What can hang from each mark
J507: J565
J911: J224
J565: J863
J863: J62 J824
J62: J507 J863 J912
J912: J565 J911
J824: J507 J863 J912

Each row was made from one small tree. The marks that hang from a mark follow it in brackets, in the order of their numbers. Every link used is in the known rows. Write each row's tree.
Known rows
J62[J507 J863 J912[J565 J911]]: [ 2.30  4.29 -1.80  1.86  2.66 -2.21 -1.75  0.51  1.23  1.61 -1.67 -2.64
  2.55 -2.04 -1.87 -2.32 -3.14  3.82 -0.14  2.84  0.18 -2.01  4.81]
J863[J62[J912] J824[J507[J565]]]: [ 5.64  1.52 -2.07  1.77  2.04  1.62 -2.52  0.89  2.36 -1.20 -0.89  0.24
  1.19 -4.61 -1.22 -8.04 -1.44  1.09 -0.50  1.65 -0.47  0.65  1.41]
J863[J62[J507 J912]]: [ 2.48 -0.14 -2.88  1.48  0.95 -0.22 -0.93  0.73 -0.50  2.91 -2.08  1.11
  1.18 -1.32 -2.24 -4.82 -0.85 -1.48  1.19  1.27  3.45 -1.30  1.80]
J507[J565[J863[J824]]]: [ 3.87  0.88 -3.80  1.78  1.60  1.09 -1.21 -2.43  1.84 -1.72  0.57  0.53
  1.16 -3.07 -2.70 -3.26 -1.71  0.03  0.07  1.24 -1.02  2.88 -0.23]
J824[J912[J911]]: [ 0.51  1.50 -0.09  2.70 -1.79  0.44  1.23  2.13  0.27  0.25 -0.37 -0.72
  0.98 -1.70  0.29 -0.05  1.13  2.17 -2.56  1.22  0.62  2.43  1.78]
J507[J565[J863[J62[J912] J824]]]: [ 6.51  1.25 -5.33  2.98  2.44  2.39 -1.91 -1.19  1.08 -0.76 -0.61  0.84
  1.84 -2.64 -3.58 -7.30 -2.47 -1.51  1.42  1.79  1.40  1.80  1.74]
J863[J62 J824[J912]]: [ 4.81  0.88 -1.92  2.54 -0.91  3.38 -0.77  0.80  1.27 -0.24 -1.33  1.02
  1.04 -1.29 -1.19 -5.86  0.23 -0.44  1.65  0.22  0.52  2.92  0.77]
J507[J565[J863[J62[J912]]]]: [ 4.14 -0.51 -4.62  3.35  1.43  0.71 -2.21 -0.54  0.02  0.38 -0.38  0.48
  1.73 -1.97 -3.22 -4.53 -2.12 -1.92  0.72  1.50  2.42  0.68  1.75]
J62[J507[J565] J863[J824] J912]: [ 5.05  2.35 -2.40  0.33  4.04  0.05 -3.65 -0.87  2.02  0.26 -1.57 -1.45
  1.00 -4.34 -3.69 -5.40 -3.67  1.13  0.30  3.08 -1.73 -0.24  4.92]
J863[J62[J912[J565]] J824]: [ 5.34  4.05 -2.76  2.51  3.19  2.43 -0.98  0.14  1.57 -1.03 -0.79  0.17
  1.90 -0.20 -1.18 -6.80 -2.80  0.60  2.11  0.56  0.58 -0.56  2.14]
J62[J912[J565[J863] J911[J224]]]: [ 3.28  3.45 -3.71  4.88  1.96 -0.98  0.60  1.19  0.56  0.38 -1.79  0.01
  3.41 -0.85 -1.27 -0.32 -1.51  1.43 -1.65  1.24  2.92  1.32  4.60]
J912[J565[J863[J62]] J911[J224]]: [ 4.61  1.50 -3.90  6.29  0.59 -1.63  1.41  0.80  0.59  0.84 -0.98  1.34
  3.23 -1.22 -1.82 -2.93  0.96  0.93  1.83 -0.73  3.36  2.02  1.45]
J565[J863[J824]]: [ 3.47  1.16 -3.48  0.52  0.83  1.48 -0.95 -2.25  0.92 -0.72 -0.45  1.06
  1.42 -0.10 -1.59 -2.82 -0.71 -0.38  1.46  0.95  0.47  2.83 -0.83]
J565[J863]: [ 1.03 -0.55 -2.85  0.98 -0.56 -0.06 -1.22 -1.41 -0.43  0.46 -0.17  0.77
  1.22  0.55 -1.23 -0.17 -0.58 -0.88  0.50  0.97  1.33  1.87 -0.79]
J863[J62]: [ 1.85 -1.11 -1.02  1.46 -0.25  0.22  0.20  0.31 -0.32  0.84 -0.19  0.61
  0.15  0.05 -0.85 -3.40  0.87 -1.29  2.57 -0.81  1.47 -0.27 -0.50]
J507[J565[J863[J62 J824]]]: [ 5.98  0.09 -4.47  3.19  1.47  1.45 -1.01 -2.20  1.49 -1.22  0.46  1.21
  1.65 -3.10 -3.62 -6.59 -1.10 -1.20  2.50  0.66  0.26  2.88 -0.87]
J824[J912]: [ 0.29  0.14 -0.48  1.41 -1.87  1.70 -1.13  0.86  0.21 -0.01 -1.00  0.06
  0.72 -0.49  0.03  0.12 -0.42  0.53 -1.53  1.07  0.38  2.11  1.24]
J507[J565[J863]]: [ 1.58 -0.63 -2.92  2.38  0.47 -0.32 -1.45 -1.61  0.50 -0.56  0.80  0.19
  0.90 -2.62 -2.28 -0.48 -1.44 -0.20 -0.64  1.12 -0.21  1.78 -0.18]
J824[J507[J565[J863[J62]]] J912]: [ 4.04 -1.84 -4.02  4.51 -2.69  0.65 -4.16  0.78  1.65 -0.20 -0.85  1.01
  2.39 -4.18 -1.72 -4.27 -0.82  1.13 -1.42  2.21  0.43  4.27 -0.81]
J912[J565[J863] J911[J224]]: [ 2.78  2.47 -3.06  5.10  0.76 -2.05  1.43  0.47  0.88  0.00 -0.69  0.49
  3.02 -1.24 -1.21  0.19  0.02  1.70 -0.68  0.20  2.01  2.28  2.16]
J824[J863[J62[J507[J565] J912]]]: [ 4.14 -0.25 -4.76  4.06  0.34  0.30 -2.34 -0.06 -0.07  2.32 -0.80 -0.40
  2.47 -4.63 -4.43 -5.47 -2.44 -2.11  0.82  2.87  0.91 -0.73  4.18]
J863[J62 J824]: [ 4.28  0.59 -1.52  0.94  1.04  1.80  0.14 -0.44  1.00 -0.13 -0.50  1.09
  0.54 -0.46 -1.28 -6.14  0.66 -0.88  3.21 -0.62  0.52  0.80 -0.87]
J824[J863[J62[J507]] J912[J565]]: [ 3.78  1.44 -4.72  5.95 -2.80  0.86 -2.63  0.06  0.80  1.64 -1.85  0.03
  4.67 -2.80 -3.20 -3.99 -2.54  0.23  1.10  2.48  0.68  1.76  2.54]

Write each row's tree
[ 5.79  1.15 -5.10  1.82  1.78  2.54 -1.82 -1.20  0.10  0.75 -1.63  1.44
  2.13  0.40 -2.32 -6.78 -1.40 -1.98  2.53  1.54  2.96  1.77  1.02]
J565[J863[J62[J912] J824]]
[ 4.11  3.13 -1.95  5.37  2.15 -0.83  1.77  2.84  0.64  0.61 -1.70  0.35
  2.48 -1.41 -0.93 -3.77 -0.06  0.99  0.15 -0.29  3.13 -0.73  4.76]
J863[J62[J912[J565 J911[J224]]]]
[ 1.80  3.00 -0.21  3.98  1.12 -1.91  2.48  1.76  1.34 -0.53 -0.53 -0.19
  1.91 -1.86  0.13  0.25  0.51  2.64 -1.13 -0.63  0.49  0.59  2.63]
J912[J565 J911[J224]]
[ 3.93  4.45 -2.87  2.32  0.65 -0.51 -1.05 -1.13  2.57 -1.84  0.18 -0.35
  3.55 -2.54 -0.02 -3.72 -1.16  4.95 -1.21  1.66 -0.94  3.46 -1.22]
J912[J565[J863[J824[J507]]] J911]
[ 1.88 -0.85 -4.37  2.60  0.27 -1.88 -1.68 -1.71  0.78  0.41 -0.01  0.78
  1.60 -4.01 -3.76 -1.36 -2.20  0.12 -0.85  1.85  0.84  1.43  0.02]
J62[J507[J565[J863]]]
[ 4.70  3.97 -0.65  1.27 -0.08  1.60 -5.39  0.44  3.75 -1.85 -2.05 -1.56
  2.64 -2.15  0.15 -3.90 -3.14  5.45 -0.54  2.76 -4.05  2.80  2.05]
J62[J863[J824[J507 J912[J565]]]]
[ 2.54  0.78 -2.18  0.61  2.57 -1.25 -3.80 -0.23  1.14  1.37 -1.43 -1.77
  0.80 -3.62 -3.33 -2.59 -3.38  0.96 -0.52  2.91 -1.06 -1.40  4.71]
J62[J507[J565] J863 J912]
[ 5.81 -0.26 -4.18  3.02 -2.36  2.66 -3.60 -0.03  1.63  0.17 -2.16  2.22
  3.00 -1.61 -1.21 -6.65  0.20  0.83  0.47  1.88  1.17  5.29 -1.60]
J565[J863[J62 J824[J507 J912]]]
[ 3.04 -1.03 -2.61  3.58 -4.45  2.10 -3.63  1.71  0.32  1.67 -1.67  0.02
  3.20 -2.35 -0.39 -3.90  0.68  0.05  0.13  2.39 -0.27  3.17  1.22]
J824[J507 J863[J62] J912]
[ 5.06  2.41 -0.68 -0.57  2.94  0.90 -5.06  0.13  2.98 -1.44 -1.38 -1.96
  0.58 -4.23 -1.18 -5.40 -2.62  2.90 -0.92  3.34 -3.74  0.39  3.56]
J62[J863[J824[J507[J565]]] J912]
[ 3.04 -2.17 -5.11  2.57 -0.56 -0.96 -1.04 -1.22 -0.57  3.02 -1.26  2.07
  2.49 -0.85 -3.48 -4.31 -0.16 -2.05  2.81  0.59  3.70  1.30 -1.59]
J565[J863[J62[J507]]]
[ 1.64 -0.24 -1.16  1.92 -1.39 -0.26 -3.43 -0.12  1.32 -0.63  0.71 -1.33
  2.10 -4.72 -0.90 -1.33 -1.14  1.54 -1.93  2.72 -3.35  1.40  1.24]
J824[J507[J565] J863]
[ 1.99  0.92 -1.77 -0.64  1.62 -1.10 -3.41 -0.07  0.06  2.69 -2.78 -1.15
  1.24 -0.69 -2.32 -1.99 -2.34  0.30  0.71  2.61  0.78 -1.62  4.23]
J62[J507 J863 J912]
[ 3.61 -1.04 -6.04  2.49  0.56 -0.24 -1.96 -0.52 -0.90  3.43 -2.13  1.84
  2.57 -0.58 -3.39 -5.00 -1.56 -2.28  1.64  2.03  4.67  0.51  0.97]
J565[J863[J62[J507 J912]]]
[ 3.93  1.66  0.35 -1.54  0.75  0.41 -3.80 -0.36  2.27 -0.50 -1.39 -1.12
  0.79 -1.48  0.05 -4.07 -0.27  2.79  1.09  1.52 -2.93  1.31  0.41]
J62[J863[J824[J507]]]
[ 5.12  0.21 -1.21  1.75  0.82  0.74 -1.77  0.08  2.96 -1.83  0.38  0.53
  0.94 -4.73 -1.01 -7.27  0.19  1.39  0.57  0.42 -2.01  1.34 -1.23]
J863[J62 J824[J507[J565]]]
[ 5.45  0.11 -4.33  2.09  0.60  1.84 -0.89 -1.71  0.45  0.29 -0.89  1.87
  1.82 -0.10 -2.27 -6.05  0.22 -1.71  3.54  0.08  1.91  2.70 -1.56]
J565[J863[J62 J824]]
[ 5.51  0.30 -3.53  4.19  0.08  1.75 -1.22  0.47  2.30  0.17 -1.12  1.17
  1.46 -5.57 -3.85 -7.22 -1.29  0.31  0.33  1.34 -0.01  2.72  1.18]
J863[J62[J507[J565]] J824[J912]]
[ 4.94  4.64 -1.24  5.41  0.55  1.05  1.68  2.37  2.66 -1.74 -1.88  0.36
  2.66 -3.09 -0.56 -2.31 -0.16  3.57 -1.97  0.40 -0.56  3.74  4.03]
J863[J824[J912[J565 J911[J224]]]]
[ 4.79  0.72 -5.22  3.64 -0.32  1.29 -2.44 -1.43  2.15 -0.52 -1.04  1.32
  2.58 -5.30 -4.17 -3.92 -2.68  0.78 -1.69  2.99 -0.08  4.80  1.21]
J62[J507[J565[J863[J824[J912]]]]]
[ 5.16  2.20 -3.74  4.56 -0.72  1.37  1.14  1.41  0.94  0.27 -2.41  1.74
  2.80 -2.59 -1.82 -2.51  1.58  0.79 -1.37  1.32  1.79  5.91  2.98]
J565[J863[J824[J912[J911[J224]]]]]
[ 1.81  3.67 -1.50  4.99 -3.49  0.42 -1.98  1.56  1.33 -0.45 -0.46 -1.89
  4.44 -3.49  0.41 -0.77 -1.05  5.01 -3.30  3.52 -2.16  3.14  2.75]
J824[J507 J863 J912[J565 J911]]
[ 1.15 -0.21 -0.14  2.39 -1.96  0.49 -3.06  1.84  2.12 -1.66 -0.39 -0.33
  0.90 -4.90  0.01 -0.96 -1.27  2.97 -4.14  2.23 -2.51  2.77  0.76]
J824[J507[J565] J912]
[ 2.02  2.57  0.04  0.21  1.78 -0.62 -0.94  1.12 -0.31  1.13 -1.19 -2.86
  0.69 -0.31 -0.45 -1.24 -0.19  1.96  0.05  2.14  0.09 -1.05  4.43]
J62[J863 J912[J911]]
[ 1.17  2.78 -2.47  1.39  1.85 -0.76 -1.64 -0.15  0.88  0.74 -1.37 -0.37
  2.32 -1.39 -1.60 -1.63 -4.05  1.81 -1.14  1.92  1.09 -1.74  2.71]
J62[J507 J912[J565]]
[ 3.33  3.64 -1.07  1.99 -0.90  1.97 -3.21  0.87  3.42 -2.54 -1.37 -0.09
  2.55 -2.68  0.92 -3.32 -2.64  5.03 -2.35  1.89 -2.77  3.32  0.48]
J863[J824[J507 J912[J565]]]
[ 5.15  3.30 -1.96  2.12  2.14  1.60  1.69  1.20  0.38  0.51 -0.56 -0.17
  1.11 -1.27 -0.86 -7.03  0.88  0.28  1.39  0.55  1.98  0.09  2.22]
J863[J62[J912[J911]] J824]
[ 3.46  0.59 -2.45  4.72 -4.48  1.02 -1.43  2.42  0.09  1.67 -1.24 -0.73
  3.55 -3.51 -0.40 -4.02  2.13  1.77 -0.77  2.67  0.24  3.52  1.62]
J824[J507 J863[J62] J912[J911]]
[ 5.10  0.12 -3.02  2.80  1.94  0.11 -0.15 -0.91  2.10  0.09 -0.20  0.99
  0.96 -5.03 -3.55 -7.78 -0.99 -0.19  2.05  0.15  0.10  0.59 -0.01]
J863[J62[J507[J565]] J824]
[ 4.09  2.97 -1.15 -1.16  3.03  1.95 -2.90 -0.51  0.97  0.03 -2.22 -1.58
  0.47  0.20 -1.18 -4.17 -2.08  0.71  1.68  2.17 -1.26 -0.34  4.01]
J62[J863[J824] J912]
[ 3.25  5.18 -0.64  3.22 -0.85  0.93 -0.76  1.92  3.18 -2.43 -0.49 -1.00
  2.91 -3.72  1.16 -3.38 -1.11  6.31 -3.16  2.09 -2.02  3.51  0.76]
J863[J824[J507 J912[J565 J911]]]
[ 5.33  2.86 -1.77  3.37 -0.89  2.43 -2.79  1.12  3.16 -1.58 -1.58  0.55
  3.11 -2.65  0.31 -6.76 -1.67  3.50  0.13  1.13 -1.25  3.07 -0.24]
J863[J62 J824[J507 J912[J565]]]
[ 4.53  1.27 -0.19 -0.28  1.85 -0.12 -4.13 -0.75  3.38 -1.86 -0.30 -1.60
  0.62 -4.32 -0.91 -4.62 -1.72  3.39  0.01  2.01 -4.47  1.58  0.99]
J62[J863[J824[J507[J565]]]]
[ 0.58  1.34  0.16  2.13 -2.76 -0.14 -0.48  2.92  0.83  0.11 -0.89 -0.66
  1.52 -3.09  1.59 -0.75  1.38  4.17 -3.71  1.87 -0.37  3.03  0.50]
J824[J507 J912[J911]]
